Each row was made from one walk, in order. Every step used is in the known rows, and no mark comes twice. Write each row's walk.
Known rows:
gubu togab kidos sakazo vapab: [ 0.09  1.99 -0.05 -2.44  0.71  0.18  0.87 -0.14  1.57  0.61 -0.54  1.09
  0.30 -0.84 -0.46 -0.36 -3.59  0.26 -0.66 -1.16 -0.13  1.29 -0.31  0.74
  1.33  0.19  0.32  0.07 -0.69  0.23  0.75  1.44]
vetid togab: [ 1.54  0.54 -0.80  0.95  0.18 -0.14 -0.03 -0.23  3.26 -1.15  1.44 -1.68
 -0.56  0.11 -0.49 -0.22 -5.17 -0.20  0.31  2.79  0.37 -2.05  0.40 -0.12
 -0.90  0.92  3.71 -0.32 -1.79 -0.08  0.11 -1.35]
kilip gomedo vapab togab kidos sakazo: [ 0.18 -0.53  0.28  1.05  0.36  0.24  0.14 -0.05 -0.61  0.94 -0.04  0.79
  2.44  0.72  0.01  0.40 -3.27 -0.81 -0.47  1.86 -1.37  0.64  0.00 -0.13
 -0.88 -1.27 -2.05 -0.79  1.02 -0.25  0.30 -0.60]
togab gubu: [ 0.57 -1.16  0.59  1.51  0.66 -0.01 -0.44 -0.05  1.09 -1.49  1.13  0.53
 -0.31 -1.37  0.33  0.33 -4.04 -1.78  0.47  0.60 -0.45 -0.24  0.74 -1.52
 -1.23  0.28  1.53  1.57 -1.08  0.29 -0.59  0.10]
sakazo kidos: [ 0.94 -1.70 -0.58 -0.91  0.37  1.25  0.44  0.27  0.77 -1.23  0.66 -1.11
  0.56 -0.45  0.87  0.42  0.53  0.81 -0.53 -1.32  0.16 -1.52  0.10 -0.46
  0.52  0.29 -2.29  0.98 -0.94  0.71 -0.32 -2.00]
kilip gomedo vapab togab gubu sakazo kidos: [-0.34 -4.04  0.51  2.34  0.06  0.38 -1.00 -0.18 -1.33  1.17  0.78 -0.02
  0.00 -1.44  0.18  1.36  4.12 -0.20 -0.39 -2.69 -0.97  0.01  0.93 -1.37
 -0.66 -1.12 -2.01  0.15  0.92  0.93 -0.56 -1.91]
gomedo vapab togab kidos sakazo kilip: [ 0.20 -0.18  0.18 -1.06  0.03  0.77  1.44 -0.13 -1.43 -0.57 -1.48  1.36
  2.11  1.85  0.50  0.06  0.30 -0.55 -0.30  1.44  0.67  0.99 -0.55 -0.22
  0.31 -0.02 -1.94 -1.22  0.01 -1.20  0.21  0.90]
togab kidos sakazo: [ 1.30  0.63  0.38 -0.21  1.54  0.69  1.58 -0.41  1.65 -0.73  0.39  1.07
  1.23 -0.45  0.54 -0.72 -6.40 -1.69 -0.57  1.11  0.26 -0.13 -0.63 -0.70
  0.30 -0.26  0.22 -0.65 -1.69 -0.33  0.28  0.66]
kilip gomedo vapab sakazo kidos togab: [ 0.29 -0.95 -0.68  0.58  0.41  0.22 -0.52  0.16  0.92  0.59 -0.27 -1.42
 -1.70 -0.14  1.37 -0.60  4.11  1.27 -0.31 -1.40 -1.62 -1.51 -0.35 -0.89
  1.97  0.76 -1.50  1.16  1.00  0.94  0.69 -2.39]
kilip gomedo vapab sakazo: [ 0.01 -0.59 -0.67  1.25 -1.35 -1.26 -0.42 -0.33 -1.22  0.73 -0.55  0.21
  0.41  0.52  0.26 -0.01  2.23  1.46  1.32  0.25 -1.19 -0.33  0.02  1.40
 -0.17 -0.02  0.82  0.41  1.32  0.07  1.34 -0.08]
vapab sakazo kidos: [-0.49 -1.62 -0.68 -0.56 -0.37  0.75  0.52 -0.58  0.33 -0.80 -0.14 -0.52
  0.74 -0.40  1.65 -0.27  3.50  1.32  0.40 -1.29  0.50 -1.27 -0.01 -0.07
  1.51  0.28 -0.93  0.99 -1.25  0.54  0.97 -1.25]
togab kidos sakazo vapab: [ 0.40  3.27  0.04 -1.54  0.73  0.23  1.31 -0.28  1.23  0.41  0.01  1.12
  1.64 -0.27  0.55 -0.40 -2.85  0.01 -0.09 -0.03 -0.11  0.17 -0.78  0.36
  1.29  0.08  0.01 -1.06 -0.79 -0.03  0.47  2.04]
vetid togab kidos sakazo kilip gomedo vapab: [ 1.67  1.34 -0.01  0.97  0.77 -1.15  1.65 -0.40  0.08  1.04 -0.49 -0.23
  1.22  2.02 -0.24  0.00 -1.96 -0.24 -0.28  2.16  0.03 -1.18 -0.05  1.00
 -0.21  0.74 -0.97 -1.87  1.28 -1.13  0.70 -0.13]
kilip gomedo vapab sakazo kidos: [-0.19 -1.58 -0.71  0.86 -0.75 -0.39  0.10 -0.38 -1.33  0.76 -0.65 -0.73
  0.89  0.48  1.30  0.54  4.82  2.32  0.51 -1.64 -1.00 -1.05  0.13  1.07
  0.86  0.10 -1.83  0.50  1.17  0.56  0.92 -1.71]
kidos sakazo kilip: [ 1.33  0.17 -0.25 -2.34  0.59  0.81  2.04  0.04 -0.09 -1.27 -0.63  0.62
  0.46  0.14  0.48 -0.94 -0.52  0.70  0.06  1.44  2.02 -0.23 -0.38 -0.70
  0.75  0.31 -3.78 -1.12 -0.31 -0.98 -0.56  0.69]
kidos sakazo vapab gomedo kilip: [-1.58  3.91 -0.38 -0.86 -1.80 -0.62 -1.56  1.49 -0.80 -0.55 -0.74 -0.01
  0.45  1.32  0.18 -0.35  3.53  1.15  0.67  2.66  1.39  1.59 -0.41  3.12
 -0.69 -0.78 -0.56 -1.02  1.23 -0.65 -0.31 -0.12]
kidos togab gubu sakazo vapab gomedo: [-1.42  2.40  0.42 -0.25  0.23 -0.41 -1.25 -0.01  0.11  0.51  0.48 -0.22
 -3.15 -1.03 -0.30 -0.51  2.96  0.63  0.08 -2.05  0.88  0.72 -0.44  0.27
  0.55  0.28  3.87  0.15 -0.41  0.87 -1.26  1.05]
vetid togab gubu sakazo: [ 1.31 -1.04  0.63  2.56  1.13 -0.39 -0.44 -0.86  3.05 -0.06  2.23 -0.10
 -2.38 -2.25 -0.53 -0.32 -4.04 -2.36  0.38  0.19  0.94 -1.01  0.54 -1.52
 -1.03  0.27  5.43 -0.66 -2.23  0.14 -0.39  0.40]
sakazo kilip: [ 0.88 -0.62 -0.49 -2.09 -0.30  0.56  1.30  0.07 -0.41 -1.73 -0.60 -0.39
  0.06  0.80 -0.08 -0.35  0.88  0.62  0.21  0.32  1.40 -1.01 -0.17 -0.51
  0.31  0.97 -2.21  0.41 -0.68 -0.84 -0.17  0.58]
kilip gomedo vapab sakazo kidos togab gubu: [-0.09 -1.43  0.51  2.25  0.86 -0.53 -0.65  0.00  0.87  0.52  0.14 -0.32
 -1.60 -1.28  1.57 -0.09  2.47 -0.57  0.17 -1.28 -1.77 -0.68  0.52 -1.78
  0.87  0.79 -0.42  1.93  1.28  0.98  0.16 -1.47]
kilip gomedo vapab togab: [-0.03 -2.07 -0.49  1.29 -1.61  0.20 -1.53  0.63 -1.89  0.19  0.06 -0.75
  1.16  1.14 -0.80  1.38  0.62  1.06  0.26  1.07 -1.92  0.28  0.63  0.32
 -1.57 -0.92 -1.71  0.21  1.59  0.35  0.06 -2.00]
kilip gomedo: [ 0.85 -1.21 -0.72  0.29 -0.09 -0.22  0.00  0.24  0.02  0.07  0.97 -1.60
  0.20 -0.38 -0.70  0.20 -2.62  0.78  0.02  0.67 -0.86 -1.75  0.59 -0.08
 -1.03 -0.16 -2.36  0.71  1.01  0.32 -0.11 -1.24]
gubu sakazo kilip gomedo vapab togab: [-0.06 -2.91 -0.45  0.14 -1.52  0.25 -0.70  0.26 -2.55  0.91 -0.53 -0.40
  0.38  1.08 -1.09  0.83  4.92  1.18  0.14 -0.77 -0.40  0.22  0.18 -0.08
 -0.83 -0.85 -2.50 -0.88  1.53 -0.35 -0.21 -0.46]

Write each row's walk:
[-1.71 -0.12  0.43  0.35 -1.14  0.57 -1.01  0.18 -0.40 -0.68  0.29  0.54
  1.14 -0.81  0.15  0.79 -0.15 -0.50  0.82  0.66 -1.21  1.17  1.05 -1.26
 -0.85 -0.25  0.07  1.42 -0.29  0.69 -0.34  0.64]
sakazo vapab togab gubu
[ 0.12 -0.18 -0.53  0.79 -1.21 -0.63 -0.42 -0.34 -0.35 -0.51 -0.80  1.09
  0.08  0.50  0.75 -0.18  1.50  0.98  1.42  0.24 -0.61  0.40 -0.48  1.12
  0.37  0.31  3.25  0.11 -0.47 -0.10  1.26  0.43]
gomedo vapab sakazo
[ 1.15 -0.69  0.18 -1.27  1.67  0.50  0.84 -0.32  1.73 -0.30  0.09  0.99
 -0.25 -1.17 -0.59 -0.51 -6.91 -1.34 -1.10  0.39  0.45  0.96 -0.05 -0.43
  0.59 -0.08  0.67  0.40 -1.57 -0.07  0.76  0.11]
gubu togab kidos sakazo
[-0.70 -2.44  0.63  2.80 -0.82 -0.50 -1.64  0.43 -1.65  0.01  0.63  0.39
  0.83 -0.10 -0.28  1.33 -0.72 -0.92  0.56  1.33 -2.16  0.78  1.42 -0.94
 -2.38 -0.77 -0.51  1.25  1.50  0.44 -0.53 -1.30]
kilip gomedo vapab togab gubu
[ 1.11 -1.47  0.89  1.53  1.84  0.52 -0.95 -0.06  3.02 -0.32  1.67  0.32
 -4.03 -3.01 -0.13 -0.89 -2.29 -2.55 -0.11 -1.76 -0.03 -0.42 -0.23 -3.30
  0.43  0.31  3.08  0.72 -1.89  0.65 -0.99  0.66]
kidos togab gubu sakazo
[-0.56 -2.17  0.11  0.43 -0.47  0.10  0.27 -0.52 -2.14  1.09 -0.80 -0.09
  0.97  1.75 -0.96  0.84  2.67 -0.98 -0.47 -1.52 -0.54  0.10 -0.26 -0.10
 -0.27 -0.51 -0.60 -0.41  0.47 -0.62  0.31  0.65]
gubu sakazo kilip gomedo vapab togab kidos
[-0.95  1.06 -0.56 -1.60 -1.33  1.32 -0.49  0.31 -0.01 -0.08 -0.12  0.61
  1.78 -0.36  0.22 -0.01 -0.04  1.77  0.37  1.65 -0.16  1.18  0.18 -0.16
  0.18 -0.95 -2.54 -0.59 -0.06  0.41 -0.16  0.14]
kidos sakazo vapab togab
[-1.42  2.79  0.24  0.66 -0.47 -1.33 -1.00 -0.67  0.33  0.69  0.95 -0.54
 -1.56 -0.42 -0.61 -0.01  1.48  0.99  0.53 -0.44  1.48  0.17  0.26  1.71
 -0.66  0.22  6.03 -0.83 -0.72  0.50 -0.84  0.85]
vetid togab gubu sakazo vapab gomedo
[ 0.52 -1.24 -0.20 -2.21  1.03 -0.24  1.93 -0.16 -0.59  0.75 -0.68 -0.44
  0.18  0.08 -1.12 -0.40 -2.32  0.25 -1.22 -0.31  0.95 -0.38  0.57 -0.01
  0.65  0.12 -4.73  0.35  1.00 -0.73  0.54  0.10]
gubu togab kidos sakazo kilip gomedo
[ 1.60  1.65  0.09  1.00  1.69  0.16  1.33 -0.88  3.58 -0.33  1.05  0.13
  0.90 -0.07  0.32 -0.87 -8.22 -1.86 -0.44  2.94  0.78 -0.98 -0.16 -0.63
 -0.03  0.38  2.88 -1.37 -2.14 -0.51  0.51 -0.01]
vetid togab kidos sakazo
[-1.26  1.06 -0.46  0.26 -1.52 -0.44 -2.37  1.46 -1.03 -1.85 -0.26 -1.26
 -0.35  1.70 -0.27  0.11  2.31 -0.12  0.33  2.69  0.98  0.67 -0.09  2.36
 -1.75 -0.44  1.14  0.25  0.42 -0.69 -0.19 -1.57]
vapab gomedo kilip
[ 0.24 -1.63 -0.01 -0.99  0.87  0.06  0.22 -0.23  1.22 -0.74  0.04 -0.07
 -0.90 -0.09 -1.41  0.11 -5.30 -1.63 -1.15 -1.35 -0.24  0.33  0.19  0.15
  0.19  0.65  3.08  2.05 -2.10  0.12  0.98 -0.30]
gubu togab kidos
[-1.16  0.60  0.63  0.28 -0.52  0.76 -0.69  0.04 -0.28 -0.33  0.46  1.27
  1.44 -1.31  0.62  0.29 -1.17 -0.38  0.58  1.65 -0.69  1.74  0.92 -1.50
 -0.71 -0.77 -1.30  0.39  0.04  0.49 -0.72  0.65]
kidos sakazo vapab togab gubu
[ 0.13 -2.89  0.84  2.34 -0.21  0.29 -1.56 -0.13 -0.39  0.11  0.91  1.54
 -0.89 -1.39 -0.33  0.83  0.39 -1.67  0.42 -1.20 -0.59  1.45  0.30 -1.55
 -1.46 -0.96  2.74 -0.07 -0.85  0.40 -0.72  0.40]
gomedo vapab togab gubu sakazo
[ 0.10  1.23  0.52 -0.11  0.77  0.16 -0.68 -0.07  1.98  0.57  0.86  0.32
 -2.99 -2.58  0.06 -0.60  0.47 -0.85  0.39 -2.37 -0.45  0.12 -0.52 -1.70
  1.16  0.58  2.51  0.21 -0.98  0.89 -0.53  1.88]
kidos togab gubu sakazo vapab
[ 1.26 -1.40  0.59  1.29  0.85 -0.89 -0.18  0.23 -0.37  0.98 -0.04 -0.02
 -2.72 -0.39 -0.38 -0.08  2.56 -0.59  0.05 -1.80 -0.68 -0.43 -0.13 -1.29
 -0.02  0.65 -0.63 -0.13  1.76 -0.08 -0.69  0.34]
kidos togab gubu sakazo kilip gomedo vapab
[ 1.16 -0.34 -0.35 -1.43  0.35  0.07  2.02  0.23 -0.63  0.17 -0.12 -0.59
  0.79 -0.08 -0.13 -0.64 -0.68  1.22 -0.09  1.39  0.89 -1.21  0.29 -0.26
  0.05 -0.21 -6.15 -0.84  1.82 -0.83 -0.37 -0.01]
kidos sakazo kilip gomedo
[ 0.70 -0.09 -0.05 -1.16  1.02 -0.04  2.42 -0.37 -0.87  0.48 -0.38 -0.27
  1.47  0.61 -0.05 -0.54 -1.83  0.00 -0.52  0.89  0.82 -1.35  0.06 -0.27
  0.39  0.09 -4.91 -0.51  1.32 -0.98  0.05  0.92]
togab kidos sakazo kilip gomedo
[-0.37 -1.19  0.55  1.06  1.21  0.62 -0.43 -0.26  1.91 -1.08  0.55 -0.11
 -2.00 -1.77  2.00 -0.74  1.08 -1.25  0.12 -0.73 -0.66 -0.82  0.40 -2.87
  1.46  1.08  0.86  2.42 -1.33  1.04  0.17 -1.00]
vapab sakazo kidos togab gubu
[ 0.96 -2.07  0.47  1.33  0.11 -1.25  0.17 -0.12 -1.77  1.06 -0.17  0.57
 -1.04  0.01 -0.41  0.62  2.65 -0.01  0.48 -1.48 -0.22 -0.12  0.34 -0.05
 -0.80  0.05 -1.00 -0.46  1.89 -0.46 -0.65  0.84]
togab gubu sakazo kilip gomedo vapab
[ 0.53 -2.88  0.60  0.98  1.25  0.84  0.22 -0.51  1.05 -0.14  1.33  0.00
 -1.14 -2.41  0.83  0.39  1.17 -0.77 -0.43 -3.39  0.55 -0.83  0.27 -1.93
  0.47 -0.24 -0.20  0.46 -1.26  0.81 -0.57 -0.59]
togab gubu sakazo kidos
[-1.70  2.98 -0.05 -2.39  0.00 -0.58 -0.09 -0.03 -0.74  0.67 -0.89  0.14
 -0.19  0.45 -0.87 -0.18 -0.84  1.58 -0.81 -1.13  1.36  2.00 -0.17  2.57
  0.70 -0.02  1.84  0.00 -0.29  0.36  0.08  0.54]
gubu togab kidos sakazo vapab gomedo
[ 0.99 -1.07  0.01 -0.85  0.55 -1.05  1.07  0.09 -1.42  1.21 -1.34  0.63
  0.05  1.16 -1.07  0.20 -0.88  0.35 -0.85 -0.75 -0.21  0.63  0.14  1.23
  0.14  0.19 -2.41 -0.16  1.87 -0.78  0.64  0.00]
gubu togab kidos sakazo kilip gomedo vapab
[-0.96 -3.28  0.31  0.13 -0.59  0.20  0.20 -0.40 -1.87  0.66  0.23 -0.82
 -0.35 -0.73 -0.90  0.21  3.22 -0.27  0.01 -0.83  0.51 -0.47  0.98 -1.54
 -0.85 -0.69 -3.96  0.28  1.17 -0.25 -0.62  0.42]
vapab togab gubu sakazo kilip gomedo
[-1.46 -0.08  0.03 -0.70 -0.67  0.93 -0.06 -0.56  0.39  0.65 -0.10  0.12
  1.11  0.07 -0.59  0.49  0.63 -0.80 -0.16 -1.90 -0.48  0.58 -0.56 -0.31
  0.64 -0.52  2.38 -0.23 -1.56  0.32  0.48  1.64]
gubu sakazo vapab togab kidos
[-1.07  4.86 -0.13 -0.74  0.16 -0.78  0.56 -0.48  0.69  0.38  0.02 -0.31
  1.04  1.27 -0.11 -0.44 -2.02  1.25 -0.05  1.46  1.38  0.20 -0.37  2.68
  0.19  0.29  3.69 -1.46 -0.67 -0.10 -0.09  0.39]
vetid togab kidos sakazo vapab gomedo
[-1.64  5.38 -0.14  0.40 -0.95 -0.98 -0.92  0.59  0.85  0.00 -0.53 -0.81
  0.96  2.09  0.01 -0.45  0.30 -0.47  0.12  3.61  1.21  0.75 -0.37  3.30
 -0.85 -0.06  2.93 -1.48  0.15 -0.94  0.54 -0.26]
vetid togab kidos sakazo vapab gomedo kilip
[ 0.48 -0.19  0.39  0.84  0.48  0.88  0.28 -0.03  0.33 -0.26 -0.34  1.65
  2.30  0.71  0.36  0.18 -3.86 -1.33 -0.42  1.74 -0.63  1.40 -0.35 -0.37
 -0.52 -0.90  0.29 -0.83 -0.68 -0.33  0.12 -0.05]
gomedo vapab togab kidos sakazo
[ 1.30 -0.90 -0.47 -0.72  1.44  1.65 -0.30  0.69  2.79 -1.38  0.94 -1.75
 -2.15 -1.08  1.03 -0.49 -0.47  0.14 -1.07 -1.12 -0.56 -1.95 -0.48 -2.36
  1.77  1.07 -1.31  1.16 -1.25  0.94 -0.54 -2.72]
sakazo kidos togab
[-1.32  2.28 -0.41 -1.49 -1.02 -0.40 -0.75 -0.13 -1.46  0.46  0.08 -0.47
 -1.42 -0.03 -0.72  0.14  4.05  2.58  0.31 -2.17  1.49  0.59 -0.63  2.36
  0.22 -0.25  2.84 -0.84 -0.56  0.56 -0.79  0.79]
gubu sakazo vapab gomedo
[-2.10  2.68  0.47  0.69 -0.84 -0.71 -2.78  1.21  0.31 -0.08 -0.13 -0.50
 -3.03 -0.17 -0.18 -0.62  5.14 -1.20  0.33  0.05  0.62  1.36 -0.46  0.91
 -0.30 -0.14  2.94  0.28  0.40  0.02 -0.53  0.14]
kidos togab gubu sakazo vapab gomedo kilip
[-1.52  0.63 -0.14 -1.04 -0.96  0.93 -0.15 -0.34 -0.40 -0.22 -0.36 -0.22
  2.43  1.09 -0.24  0.70 -0.77 -0.57 -0.17 -0.35 -1.13  0.37 -0.10 -0.05
  0.19 -0.02  1.19  0.71 -1.30  0.31  0.61  0.81]
sakazo vapab togab kidos
[-1.45  4.02 -0.02 -1.56  0.08 -0.38  0.49 -0.17 -0.89  0.28 -0.58  0.35
  1.17  0.97  0.08 -0.27 -0.38  1.26 -0.20 -0.30  1.13  1.11 -0.65  2.36
  0.54 -0.21  1.27 -0.97 -0.31  0.17 -0.31  1.11]
togab kidos sakazo vapab gomedo
[ 1.45 -0.83 -0.48  1.46 -0.45 -1.01 -0.51  0.54 -1.15  0.38  0.22 -0.38
  0.11  0.74 -0.60  0.85 -1.12  0.75  0.26  0.46 -1.87 -0.69  0.18  0.97
 -1.26 -0.11 -0.47  0.13  1.87  0.16 -0.12 -1.25]
kilip gomedo vapab
[ 0.29 -0.33 -0.45 -1.16 -1.46 -0.42  1.02 -0.37 -1.92 -0.97 -1.82  0.87
  0.38  1.63  0.68 -0.52  5.15  1.67  1.23  0.01  0.87 -0.01 -0.53  1.09
  0.82  0.98  0.37  0.00  0.08 -1.03  0.95  1.37]
gomedo vapab sakazo kilip
[ 1.23 -0.79 -0.56  0.00 -0.74 -1.04  0.47  0.50 -2.14  0.18 -0.79 -0.41
  0.17  1.61 -0.61  0.59  2.39  1.60  0.23 -0.06 -0.70 -0.87  0.07  0.95
 -0.73  0.53 -2.61 -0.40  2.23 -0.65 -0.05 -0.38]
sakazo kilip gomedo vapab
[ 0.64  2.85 -0.37 -1.88  0.10  0.55  0.74  0.19  1.44 -0.01 -0.04  0.85
  0.84 -1.02  0.60 -0.47 -1.58  1.61  0.50  0.58  0.14  0.38 -0.46  0.40
  1.01 -0.15 -1.35 -1.17 -0.14  0.24 -0.17  1.26]
kidos sakazo vapab
[ 0.78 -1.29  0.66 -0.41  1.31  0.54  0.80 -0.16  1.11 -0.70  0.40  0.20
 -3.44 -1.54  0.06 -1.02  1.53 -1.64 -0.14 -1.79  1.48 -0.51 -0.30 -2.96
  1.03  0.98  0.66  0.19 -1.23 -0.35 -0.83  1.58]
kidos togab gubu sakazo kilip
[-0.71 -1.46 -0.04  0.23 -0.88  0.03  0.46 -0.11 -2.71  0.14 -1.18 -0.40
  2.33  2.68 -0.59  1.11  1.17 -0.48 -0.49  0.30 -1.27 -0.01  0.10  0.12
 -0.76 -0.03 -1.39  0.45  0.90 -0.61  0.66 -0.07]
sakazo kilip gomedo vapab togab kidos
[-2.14  4.27  0.03 -0.52 -1.02 -0.66 -0.98  0.94 -0.68 -0.21 -1.16  0.12
  1.34  1.93  0.25 -0.26  1.87 -0.11  0.07  2.08  0.98  1.70 -0.72  3.06
 -0.34 -0.62  1.00 -1.03  0.65 -0.88  0.23  0.43]
togab kidos sakazo vapab gomedo kilip
